Known rows, with every way that one mark hangs from another
{k996 {k301 k321 {k728 k478} k945}}: -39.5 42.4 -29.5 -14.6 -3.3 27.2 5.3 -27.6 7.6 -30.1 -5.1 11.2 13.2 14.9
 21.4 28.9 32.0 3.3 15.1 40.4 -27.9 -0.5
{k321 {k301 k159 k683 k945 k996}}: -51.1 13.0 -7.7 25.7 -4.7 -6.4 1.6 -27.9 -7.8 -34.4 11.2 3.4 -12.3 20.4
 25.9 -3.1 21.1 -24.2 35.6 40.8 10.7 12.7
{k159 {k301 k321 k683 {k728 k478} k945}}: -50.4 71.4 -10.2 -14.0 -34.0 27.8 -0.2 -36.2 -17.6 -31.6 -44.2 -17.9 7.0
 38.8 38.5 23.2 -3.2 5.5 17.1 45.4 10.2 -32.2
{k728 {k301 k321 k683 k945 k996} k478}: -31.9 62.0 -10.6 13.7 -5.0 23.1 2.2 -16.8 -4.5 -41.6 -16.3 5.2 18.1 9.6
 29.6 10.6 8.9 -5.7 24.1 56.3 -5.2 -1.6
{k728 {k301 k945} k478}: -28.1 20.3 -17.5 -21.7 4.7 24.2 1.4 -11.1 19.4 -33.2 17.5 28.1 4.1 15.0
 -8.6 -6.1 33.8 -8.2 16.7 44.0 -15.0 -3.0
{k159 {k301 k683 k728 k996}}: -48.6 30.4 -1.4 -2.8 -39.9 -7.0 -26.2 -24.6 -9.9 1.4 -0.7 6.9 14.7 44.3
 36.2 3.7 4.0 -28.9 16.2 31.9 29.2 -26.6
{k945 {k301 k321}}: -56.1 -41.7 -0.4 -33.0 10.0 21.4 -40.7 -7.6 14.9 -18.0 3.8 39.3 -19.1
 21.7 12.6 -8.0 28.2 -1.8 14.0 35.8 7.3 -14.2
{k683 {k301 k159}}: -49.8 -34.8 -10.1 -40.7 2.6 -9.8 -25.4 -23.9 20.9 -37.0 15.7 22.2 9.7
 24.8 -11.2 -20.3 50.7 -10.8 3.7 34.1 31.3 -18.6
{k321 {k301 k728}}: -38.5 -31.6 -8.5 -4.6 2.5 -0.5 -20.8 -0.1 8.3 2.3 23.5 51.6 -18.5 29.4
 10.7 -9.0 42.1 -27.2 17.3 33.5 4.3 3.9
{k159 {k301 k321 k683 k945 k996}}: -72.7 60.2 -8.4 -4.2 -20.3 15.8 -14.6 -46.2 -20.4 -36.1 -26.1 -3.1 16.8
 29.5 53.7 18.3 12.3 -5.1 24.5 45.4 19.1 -14.6
{k301 k728}: -25.0 -13.2 -13.5 -28.2 -16.6 4.2 -34.6 2.1 14.0 -8.5 17.5 23.8 5.1 36.7
 6.2 -0.3 28.9 -24.2 5.0 20.0 -0.1 -8.5
{k683 {k301 k159 k321 k996}}: -53.0 -18.0 -2.8 -24.9 5.8 -10.9 -26.0 -29.5 -1.6 -41.6 4.8 12.6 21.3
 19.0 10.8 -0.8 33.9 -9.1 9.3 43.7 32.7 -11.8
{k159 {k301 k321 k683 {k728 k478} k996}}: -43.4 50.1 3.4 -3.9 -37.9 8.2 -22.6 -22.6 -24.6 -10.7 -27.5 -7.0 14.0
 36.9 37.4 18.9 -18.2 -9.0 18.1 50.1 19.9 -31.4
{k945 {k301 k159}}: -46.9 -55.9 0.7 -34.3 1.2 2.0 -32.9 -8.9 18.4 -21.2 29.5 19.8 -25.5 25.9
 -15.0 -19.0 17.3 -13.7 16.8 25.8 12.0 -18.5
{k683 {k301 k321 {k728 k478} k996}}: -30.0 -1.6 -1.6 -21.5 -8.6 2.6 -17.0 -26.8 3.1 -19.2 -10.6 17.9 21.9
 34.4 19.8 5.1 17.8 -4.8 4.2 45.3 27.0 -17.7
{k159 {k301 k321 k728}}: -55.8 15.1 -7.2 -34.8 -15.9 11.8 -30.5 -18.2 -13.8 -13.2 -7.4 20.3 7.6
 34.0 23.9 16.3 21.0 -9.5 8.3 37.5 13.9 -28.6
{k945 {k301 k321 k683 k728 k996}}: -40.1 -5.5 5.1 7.8 -18.0 7.4 -28.9 -11.6 -1.3 -6.8 -11.2 11.1 -6.0 33.8
 43.8 3.8 -5.3 -15.8 16.5 29.4 20.9 -17.4
{k159 {k301 k996}}: -62.0 -2.5 -1.1 -29.4 -14.4 -3.1 -38.2 -26.3 -2.6 -5.7 23.6 32.0 9.6
 33.0 14.3 -3.0 22.8 -21.0 18.8 38.3 20.6 -15.2
{k159 k301}: -65.0 -5.4 -7.5 -43.2 -12.3 7.0 -38.2 -20.3 5.6 -10.6 15.6 35.2 1.1 30.8
 4.2 -9.2 36.1 -13.8 12.8 38.3 15.0 -23.2
{k321 {k301 k159 k683 k728 k945 k996}}: -36.7 19.8 -8.3 33.3 -15.5 -10.9 11.1 -26.0 -13.2 -25.1 9.0 -6.6 -9.3
 31.6 32.2 6.3 8.6 -32.0 30.9 30.0 11.3 8.2
{k728 k301 k478}: -24.1 -4.9 -9.6 -26.8 3.7 14.4 -21.6 8.6 21.3 -16.8 24.1 43.2 3.6 10.8
 -19.4 -15.7 32.8 -13.7 12.7 49.9 -9.1 -10.1

Rows
-42.2 11.3 -23.4 -17.2 -0.8 0.1 -17.7 -7.7 -0.2 -26.9 13.7 10.6 14.3 7.7
 8.8 23.2 36.5 -13.8 10.6 34.3 -14.1 -8.0 -> {k996 {k301 k159 k321 k728}}
-39.7 14.3 -10.8 13.3 -5.6 -5.6 -28.0 0.0 11.3 -13.5 22.3 39.9 20.1 12.3
 26.1 -14.2 39.6 -36.2 15.9 36.8 13.1 0.0 -> {k728 {k301 k683 k996}}
-39.4 36.5 -16.6 17.4 -5.8 -6.2 0.5 -18.6 -0.1 -43.3 20.5 -0.2 18.6 12.5
 22.3 -0.5 27.7 -31.9 22.6 30.3 7.9 1.7 -> {k728 {k301 k159 k683 k945 k996}}
-44.3 1.7 -9.0 -5.0 15.3 3.6 -31.2 0.9 -0.9 -22.3 24.6 47.3 21.5 3.9
 23.2 4.2 43.8 -24.8 14.1 42.8 1.2 3.4 -> {k728 {k301 k321 k996}}
-19.1 10.7 -6.6 -31.8 -13.6 22.8 -29.5 4.8 -4.9 -22.1 -17.5 5.6 4.7 28.7
 6.6 18.1 1.8 -0.2 8.7 43.7 -11.9 -15.7 -> {k301 k321 {k728 k478}}
-47.3 59.6 -31.7 8.1 -13.1 9.7 6.9 -27.9 -3.6 -45.6 -14.9 -18.7 17.4
 11.8 35.4 29.4 29.6 -7.6 17.4 32.2 -11.8 -6.2 -> {k996 {k301 k159 k321 k683 k728 k945}}
-42.0 13.0 -19.1 -1.4 9.5 4.0 -7.1 -19.2 13.0 -26.5 37.7 38.9 18.2 15.6
 21.8 -0.9 49.2 -29.6 18.3 29.9 -1.5 11.6 -> {k728 {k301 k945 k996}}
-61.5 53.5 -30.0 1.0 -2.5 14.6 -1.7 -29.4 1.5 -55.4 -13.4 -9.0 14.3 1.6
 29.5 20.0 41.7 -0.9 21.7 41.3 -11.6 -1.0 -> {k996 {k301 k159 k321 k683 k945}}
-35.7 18.5 -20.8 -20.6 -3.4 17.0 -17.6 -7.0 8.6 -13.2 2.2 26.2 12.7 12.6
 10.8 19.6 32.3 -2.6 10.7 45.0 -21.1 -7.5 -> {k996 {k301 k321 {k728 k478}}}
-22.5 20.5 -7.5 -9.0 -12.2 3.3 -14.9 9.3 9.1 -34.2 6.6 3.9 4.1 7.8 -18.6
 -15.6 12.0 -16.2 16.9 50.7 1.8 -20.4 -> {k728 {k301 k159 k683} k478}
-56.5 3.4 -22.2 -24.3 10.6 4.2 -27.2 -10.0 5.0 -36.7 15.6 19.8 12.3 -3.0
 2.1 13.1 49.0 -7.1 15.9 44.3 -15.3 -2.0 -> {k996 {k301 k159 k321}}
-58.6 29.9 -22.7 -4.8 -3.5 3.9 -25.6 -9.2 2.0 -39.2 -5.4 5.7 13.9 -2.8
 18.3 10.7 40.7 -6.6 17.8 46.2 -6.7 -7.2 -> {k996 {k301 k159 k321 k683}}
-57.9 67.8 -8.9 4.7 -31.6 12.1 -4.1 -44.1 -25.5 -26.4 -27.9 -12.5 18.5
 40.1 61.0 28.2 0.9 -11.5 20.0 35.6 19.5 -19.5 -> {k159 {k301 k321 k683 k728 k945 k996}}
-50.1 -7.1 -12.1 -21.4 0.4 -9.4 -2.3 -49.5 11.6 -46.7 18.7 3.1 17.6 30.6
 9.5 -5.8 37.2 -12.6 12.8 29.9 29.8 -5.4 -> {k683 {k301 k159 k945 k996}}
-26.9 8.3 -7.1 -25.8 9.3 11.5 -17.2 9.0 -2.3 -41.7 9.5 13.9 4.9 0.7
 -21.5 3.4 17.1 -5.2 15.3 56.3 -9.7 -15.6 -> {k728 {k301 k159 k321} k478}
-32.6 36.4 -14.7 -2.8 -9.5 14.8 -7.8 -29.6 -15.5 -35.9 -5.1 -6.3 20.7
 34.4 48.7 37.2 8.6 -14.2 17.2 25.9 -7.2 7.8 -> {k301 k321 k728 k945 k996}
-39.2 9.1 -14.5 -2.1 -3.3 -6.6 -22.7 6.2 10.3 -33.7 18.5 18.6 10.1 7.1
 1.3 -14.9 40.2 -29.3 13.4 34.4 11.1 -12.6 -> {k728 {k301 k159 k683}}
-30.4 53.8 -28.0 2.4 -26.1 7.1 13.8 -26.9 10.0 -34.3 -2.0 -22.2 9.4 20.5
 11.5 14.7 15.4 -9.8 20.1 33.3 -15.1 -10.4 -> {k996 {k301 k159 k683 {k728 k478} k945}}
-22.4 47.6 -8.8 11.2 -14.0 3.1 9.9 -16.1 -0.3 -43.2 8.9 -14.7 13.4 13.8
 2.6 -1.1 -0.4 -18.6 26.8 46.6 -0.6 -5.5 -> {k728 {k301 k159 k683 k945 k996} k478}
-22.9 50.7 -12.8 19.2 -38.8 -9.3 3.9 -29.3 -13.4 -41.6 -1.9 -47.7 16.7
 39.5 33.5 18.8 -13.3 -29.9 22.8 17.0 9.9 -4.6 -> {k301 k159 k683 k728 k945 k996}
-53.1 55.3 -10.0 2.4 -39.0 2.6 -3.8 -44.3 -11.4 -15.2 -7.6 -6.9 14.6
 46.8 47.4 13.1 3.6 -22.3 19.8 27.1 23.4 -19.5 -> {k159 {k301 k683 k728 k945 k996}}
-27.0 30.4 -19.7 -3.0 -26.9 -2.4 -8.8 -6.6 11.3 -18.5 4.5 -7.3 9.4 16.3
 -0.9 4.8 14.8 -15.5 15.1 38.2 -8.2 -17.7 -> {k996 {k301 k159 k683 {k728 k478}}}
